What can hang from each mark
k329: k856
k504: k242 k542
k242: k504 k656
k856: k216 k249 k329 k504 k997
k388: k242 k542 k961
k656: k542
k249: k542
k216: k542 k856
k961: k388
k542: k274 k388 k504 k997
k997: k542 k856
k274: k542

Known rows, with every way that one mark hangs from another
[k961 k388]: [  0  -4   9 -13  -3   4  -8  -3  -1  -6  -9  -2   2 -12  -5 -11  -3  -4
   5   0  10  -6   5   2   1   4 -15   2   3   4   5   0]
[k504 [k242 k656] [k542 k388]]: [ 16  -3   5   2   0  -7   1  -2  -5   4  -3   0   5  -5   6  -6   4  -2
 -22   3   5   1  -1 -10  -3   5  -4   6   1   0  -4   6]
[k388 k242 [k542 k274 k504 k997] k961]: [  5 -14  16   7   9  12 -16   7   9  -5   0 -10   6  -8 -17  -9   5   3
  -3   1   0  -9   0   1  -2 -10  12  -4   1   0  14   5]
[k504 [k242 k656] [k542 k997]]: [  3  -5   2   7   6  -8  -3  -3  -6   1  -9   5   2  -2   4  -2   6   0
 -11  -3   2  -6  -7 -11  -1   6   4   5  -6   3  -2   6]
[k504 [k542 k274 k388]]: [  0  -3   4  -2   0  -5  -3  -2   6   5   0   0   0  -3   1  -1   9   1
 -10  -1   6  -5   5   6  -1  -4   5   2   1   1   1  -7]
[k216 k542]: [ -6  -1  -1 -13   1  -1  -8  -4   1  -2 -10   1  -2  -1  -2  -3   5  -4
   3  -2  -1 -12   6   2   5  -2  -9   1  -2   2   1   3]
[k997 [k856 [k216 [k542 [k388 k961]]] k249 k329 k504]]: [ -7  22 -26 -13  -9   3  16  -3 -17   8   3   4  -7  11  14  13 -18  -3
  14   3 -10  16   3   8   1   0 -12   2   4   1 -10  -6]
[k216 k856]: [ -7   3  -1  -5  -3   0  -5  -8   7  -2 -14   3  -6  -6 -11   1  -2  -2
  12  -2   3 -12   3   0   6   5 -10   2  -3  -2   0   0]
[k856 k216 k249 k329 [k504 k242] [k997 [k542 k274]]]: [-18  21 -24  -7  -5  -1  20  -4 -13  10  11  17  -8  -7  22  16   1   0
  12  -5 -21  25  -2  -1   0  14   9   3  -1   0 -21  -6]
[k242 k504 [k656 [k542 k274 [k388 k961] [k997 k856]]]]: [ 17  -3   9  21   3  -7  -5   3   6  -1   1  -5   7  14  -3  -4  -7   3
 -11   0   7   4  -4   2   0  -3  -3  -5  -8  -2  12   0]
[k856 k997]: [-8 -1  1 -6  0 -4 -6 -6 -1 -7 -6  6 -4 -8  0 -3 -1 -4 11 -1  7 -2  1  3
  1  7 -9  2 -2  0 -3 -3]
[k274 [k542 [k388 k961] [k997 [k856 k249 k329]]]]: [ -2   5 -10   0  -8   5   2   4  -5  -7   6   6  -1  10 -11   2 -10  -1
  14   0   7   8  -1  11  -2  -5 -17   2  -2  -2  -4 -11]
[k542 k274 [k388 k242 k961] k504 [k997 k856]]: [ 11 -10  11  13  -4  13  -2   7  -1  -4  10 -10   2   9 -11  -3  -6   3
   1   0  10  -2  -3   4  -7 -11   6   0   8   2  11  -6]
[k997 [k856 k249 k329]]: [ -9  12 -15  -1 -12  -7   3 -13 -14  -5  -4  11  -6  -8   4   3 -14   0
  20   0   0   9  -1   2   4   6 -13   4  -2  -3  -1  -6]
[k542 k274 [k388 k242] k504 [k997 k856]]: [  6  -8   7  14  -9   9   0   5  -1  -3  12  -7  -1  10  -9   0  -3   5
   3   0   6  -4  -5   0  -4 -10  12  -1   7   1  10  -5]
[k329 [k856 k249 [k504 k542]]]: [-12  13 -21  -9  -4 -16   9 -11  -6   3  -8  19   0  -6  18   7 -11   1
   8   0  -5  10   0  -4   7  17  -6  -5  -1  -1 -12   1]
[k242 [k504 [k542 k388]]]: [  6  -1   3  -2   0 -11  -4  -5   7  -2  -4   1   2  -2   4  -6  -1   1
  -8   3   9  -5   1  -2   4   6  -9  -4  -2  -1   1   2]
[k329 [k856 [k216 k542] k249 k997]]: [-22  17 -28 -19   8 -19  10  -9  -9   1 -13  16  -3   2  19  13  -5  -6
  19   1 -15   4   4  10   9  16 -11  -6  -4  -4 -18  -3]
[k388 [k242 k656] [k542 k274]]: [ 13  -9  16   3   6   1 -15   0   4  -2  -9  -7  11 -23  -7 -11   3   1
 -11   8  -9  -3   4  -6   2  -3  12  -3  -1  -2  14  11]
[k216 [k542 k274 k997]]: [-13  -6   1  -4   7   2  -8   1   5   1  -5  -1  -5  10  -5   5  12  -1
   3  -6  -2 -17   4   6   3 -12  11   0  -5   3   3  -4]
[k274 [k542 k388 [k504 [k242 k656]] k997]]: [ 17  -9   8   4  -8   5   0  10   5  -2  10  -2   4  19 -17  -4  11   3
 -17  -2   4  -5  -5 -14   0  -4  -9   1   2  -4  -2   8]
[k656 [k542 k274 k388 k504 [k997 [k856 k329]]]]: [ -4   0  -5  21 -13   1   3   1   2   2  13   2  -9  12  -9   3   0   6
   2  -7   3   9  -5  -1   0 -14   4   3  -2  -3   6 -10]
[k388 k242]: [  5  -7   8  -7  -3   1 -11  -6   0  -6 -10  -2   4 -17  -4 -11  -5  -2
   4   3   3  -7   2  -4   2   6  -4  -1   4   2   6   5]
[k656 [k542 k274 [k388 k961] [k504 k242] k997]]: [ 10 -10   9  12   1   6  -5   7   8   4  11  -6   0  14 -11  -4  11   2
 -18  -6   9  -2  -3  -1  -6  -8   3   3   0  -2   4  -2]
[k656 [k542 k274 [k388 k961] [k504 k242] [k997 k856]]]: [ 11  -4   2  20  -4   7  -2   7   0   4  13  -2   0  16  -8  -2   5   4
 -12  -6   8   5  -5   2  -7  -9   1   3  -2  -1   6  -4]
[k249 [k542 k274 [k388 [k242 k504] k961] k997]]: [  7 -12  16  -1  14  10  -5   9  11  -4   2 -17   5  -2  -2  -4   0   0
  -6   3   6  -8   2   4  -4  -9  10  -5   3   6   7   2]
[k329 [k856 [k249 k542] [k504 k242] k997]]: [-14  15 -23 -13   2  -4  18  -4 -12   1   0  15  -5  -9  25  11  -6  -2
  11  -1  -8  19  -1  -5   0  14  -3   0  -1   0 -21   4]
[k504 k242 [k542 k274]]: [ -1  -1  -1   1   4  -5  -4  -5  -1   7  -6   6   0  -8   6  -1  15   2
 -13  -5  -2  -2   2  -5   0   1   7   4  -3  -1   0   0]
[k242 [k656 k542]]: [  7  -1   6   1  -3 -12 -10  -6   5  -2 -11   3   6  -9  -2 -11   1  -1
  -8   0   0  -2   1  -6   6  10 -13  -1  -7  -1   5   8]
[k961 [k388 [k242 k656] [k542 k274 k504 [k997 k856]]]]: [  9  -8  15  17   4  10  -6  10  -3  -6   0  -9   9  -8 -10  -9   0   4
  -1   4  -6   1  -4  -4  -2 -10  10  -3   1   0  20   9]
[k856 k504]: [ -1   2   0 -10 -12   4  -4  -7  -1   0  -2   4  -3  -3   0  -3  -7   0
   6  -2   4  -2   2  -7   4   5  -6   0   3   4   0   3]

Rows
[ 12  -9  12  -3 -10   5  -3   1   4  -5   4  -8   3  -4 -10 -10  -4   1
  -3   5   8  -5   0  -6  -1   0  -6  -1  11   0   5   4]	[k542 [k388 k242] k504]
[ 19  -4   6  20   2   2  -3   5  -4   5   5  -3   5  10  -3  -3   0   1
 -17  -2   6   7  -5   1  -8  -6   3   6  -5   1   6  -2]	[k504 [k242 [k656 [k542 k274 [k388 k961] [k997 k856]]]]]
[ -6  -6   2   2   2  10   1   5   4   2   7  -3  -6   5  -2   4  20   5
  -5 -10  -1 -10  -2  -6  -1  -9  11   4  -1   4   0   3]	[k249 [k542 k274 [k504 k242] k997]]
[-22   7 -14   1   1  -1  15   1   4  -1   0  -1 -16  20  -9  18   0  -1
  15   0  -3  -7  -2   3   4 -11  -3   3  -1  -8  -8  -6]	[k216 [k542 k388 k504 k997] [k856 k249 k329]]
[ -2   0   4  -7  -4   2   0   4   3  -7  10   5  -1 -11   1  -7  -1  -5
   8   0   9   5   1  11  -5   8  -7   2  -1   7  -9  -7]	[k856 [k997 [k542 k388]]]
[-16  14 -23 -11   4 -15  19  -2  -1   7   4   8  -6  19  14  19   3  -1
   7   1 -14   6   5  10   5   3  -2  -7   3  -9 -16  -8]	[k329 [k856 [k216 [k542 k274 k388 k504]] k249 k997]]
[ -5   8 -18   5  -2  -6   1  -5 -15   5  -5  12  -1   1  10   5   1   1
   6  -6  -4  -4  -8   0   0  11   3   3  -7   7  -6  -2]	[k504 k242 [k542 [k997 [k856 k216]]]]
[-35  19 -23  -3   8  -2  20  -4  -2   8  -6  10 -20   8   9  25   1  -3
  20  -1 -20  11   4   2   6  -6   5   3  -5 -12 -12  -6]	[k216 [k542 k274] [k856 k249 k329 k504 k997]]
[-16  14 -17 -10 -11  -1   9 -10 -10   3  -2  11 -12  -5  10   9 -11  -2
  18  -3  -9  15  -1  -6   4   8  -5   3   3   1 -12  -4]	[k856 k216 k329 k504 k997]
[  9 -13  17   6  16   6 -20   4  10  -7  -8  -9   9 -12 -11 -11  -2   2
  -3   5   0  -8   0   0   1  -5  13  -9  -4   1  16   8]	[k388 [k242 k504] [k542 k274 k997] k961]
[ -8   7  -9 -10   4  -5   9  -1  -2  -3  -1  -6   0  -5  11   7 -12  -1
  12   7  -8  -1  -3   1   2   5   5  -5   2   3  -8   2]	[k856 k216 [k249 [k542 [k388 [k242 k504]] k997]] k329]
[ -7  -5   5  -7   9   4   2   7   4  -2   5 -10   3  -4   3   5   3  -2
   4   6   2 -12   2  11  -6  -6  18   0   2   5  -2  -4]	[k856 [k249 [k542 k274 [k388 k242] k997]]]
[ 12  -4   8   6  -5  -1   0  -4   0   4   1  -2   1   5  -3  -2  12   5
 -18  -5  -3   0  -1 -17   3  -1  -1   3   3  -7   5   8]	[k542 k274 [k504 [k242 k656]]]
[-11   4  -7  10  -7  -4   3  -3  -4  -3   7   6  -5  15  -2   9   0   6
  16  -5   2  -8  -4   6   2   0   3  -2  -3  -3   3  -8]	[k542 k274 k504 [k997 [k856 k249]]]
[ 17   1   3   8  -5  -7   1  -1  -7  -3  -3  -6   9   6   3  -1 -20   1
   2   8  -1  -3  -8  -6   3   9   1  -8   2   4   5   6]	[k542 [k388 [k242 k504 k656]] [k997 [k856 k216]]]
[ 15   2   4   5   1   1   4   4  -5   5   4   1   2   1   8  -6  -6  -4
 -17   3   4  20  -3  -9  -7   7 -10   5   0  -2  -6   6]	[k856 [k504 [k242 [k656 [k542 [k388 k961]]]]] k997]
[ 22  -9  21  -1   2   8  -4   7   5  -2   4 -10  13 -15  -3 -13  -1  -3
 -14   4   2   6   4   4  -7   2   2   0   6   6   6   2]	[k997 [k542 k274 [k388 [k242 k656] k961]]]
[ 1 -3  5  1  9  5  5  5 -1  5  3 -2  0 -6 11  0 -2 -2 -7  4  0 13  2  3
 -9 -1  9  1  6  0 -2 -4]	[k856 [k504 [k542 k274 [k388 k242 k961]]] k997]
[  0  -3   6 -11  -2   7  -2   2   8   2   5  -8  -1  -5   0   0  10   0
  -4  -1   6  -7   8   8  -2 -10   4   3   3   5   0  -4]	[k249 [k542 k274 k388]]
[ -8   9 -18 -14  -5  -9   4  -8   0   3  -9   8  -2   8   4   5   1   0
   6  -6 -13  -2   4  -4  13   6 -14  -8   3  -1  -7   4]	[k329 [k856 [k216 [k542 k504]]]]
[ -6  -8   4   0   0   6   0   7   9   2   9  -7  -7  23 -10   6  13   1
  -4  -4   4 -15   2   4   1 -18   9   0   3   0   3  -5]	[k216 [k542 k274 k388 k504 k997]]
[  1  -7   5   6  -8  -2  -6   3  11  -3   7  -2  -1  11 -13  -6   3   2
  -3  -3  12  -9  -4   0   1  -1  -5  -1  -2   1   2  -1]	[k656 [k542 k388 k504 k997]]
[  9 -10  15   9   7  10  -6   9   1  -1   2  -8   5  -1 -11  -7  13   3
 -15   0  -2  -3  -3 -10  -2 -10   9   2  -1  -2  11  10]	[k961 [k388 [k542 k274 [k504 [k242 k656]] k997]]]
[  2   1   4  -7  10   2   6   1   3  -2   0 -11   2 -11   8   0  -6  -1
  -3   8  -3   9   6   2  -2  -5   0  -2   4  -4   2   1]	[k856 [k249 [k542 k274 [k388 [k242 k504] k961]]] k329]
[ 11  -8  11  -4   6   1  -7   1   1  -2  -7  -6   8 -15   0 -13  -4  -4
  -9   6   9  -2   3   4  -6   3  -6   1   5   4   3   1]	[k504 [k542 [k388 k242 k961]]]
[  7  -8  15  -9   6  10 -17   4   0  -9 -11  -8  11 -31  -9 -19  -4  -5
   1   9   0  -4   4   0  -1   1  -3  -2   2   4  13  10]	[k961 [k388 k242 k542]]
[ -3  11 -13   4   0 -12   7  -3  -5  14   1   7   3  12  14  12   2   3
  -7  -2 -17   2  -6  -8   3  13  13  -2  -7  -2  -8   5]	[k856 k216 k249 [k504 [k242 [k656 [k542 k274 k997]]]]]
[-12   9  -2  -3  10   1   9   5   9  -1   5   3  -4  -3   0   8   1  -5
  13   1   2   5   5  23  -6   7  -3   2  -5  -3 -11 -13]	[k216 [k856 k249 [k997 [k542 k274 [k388 k961]]]]]
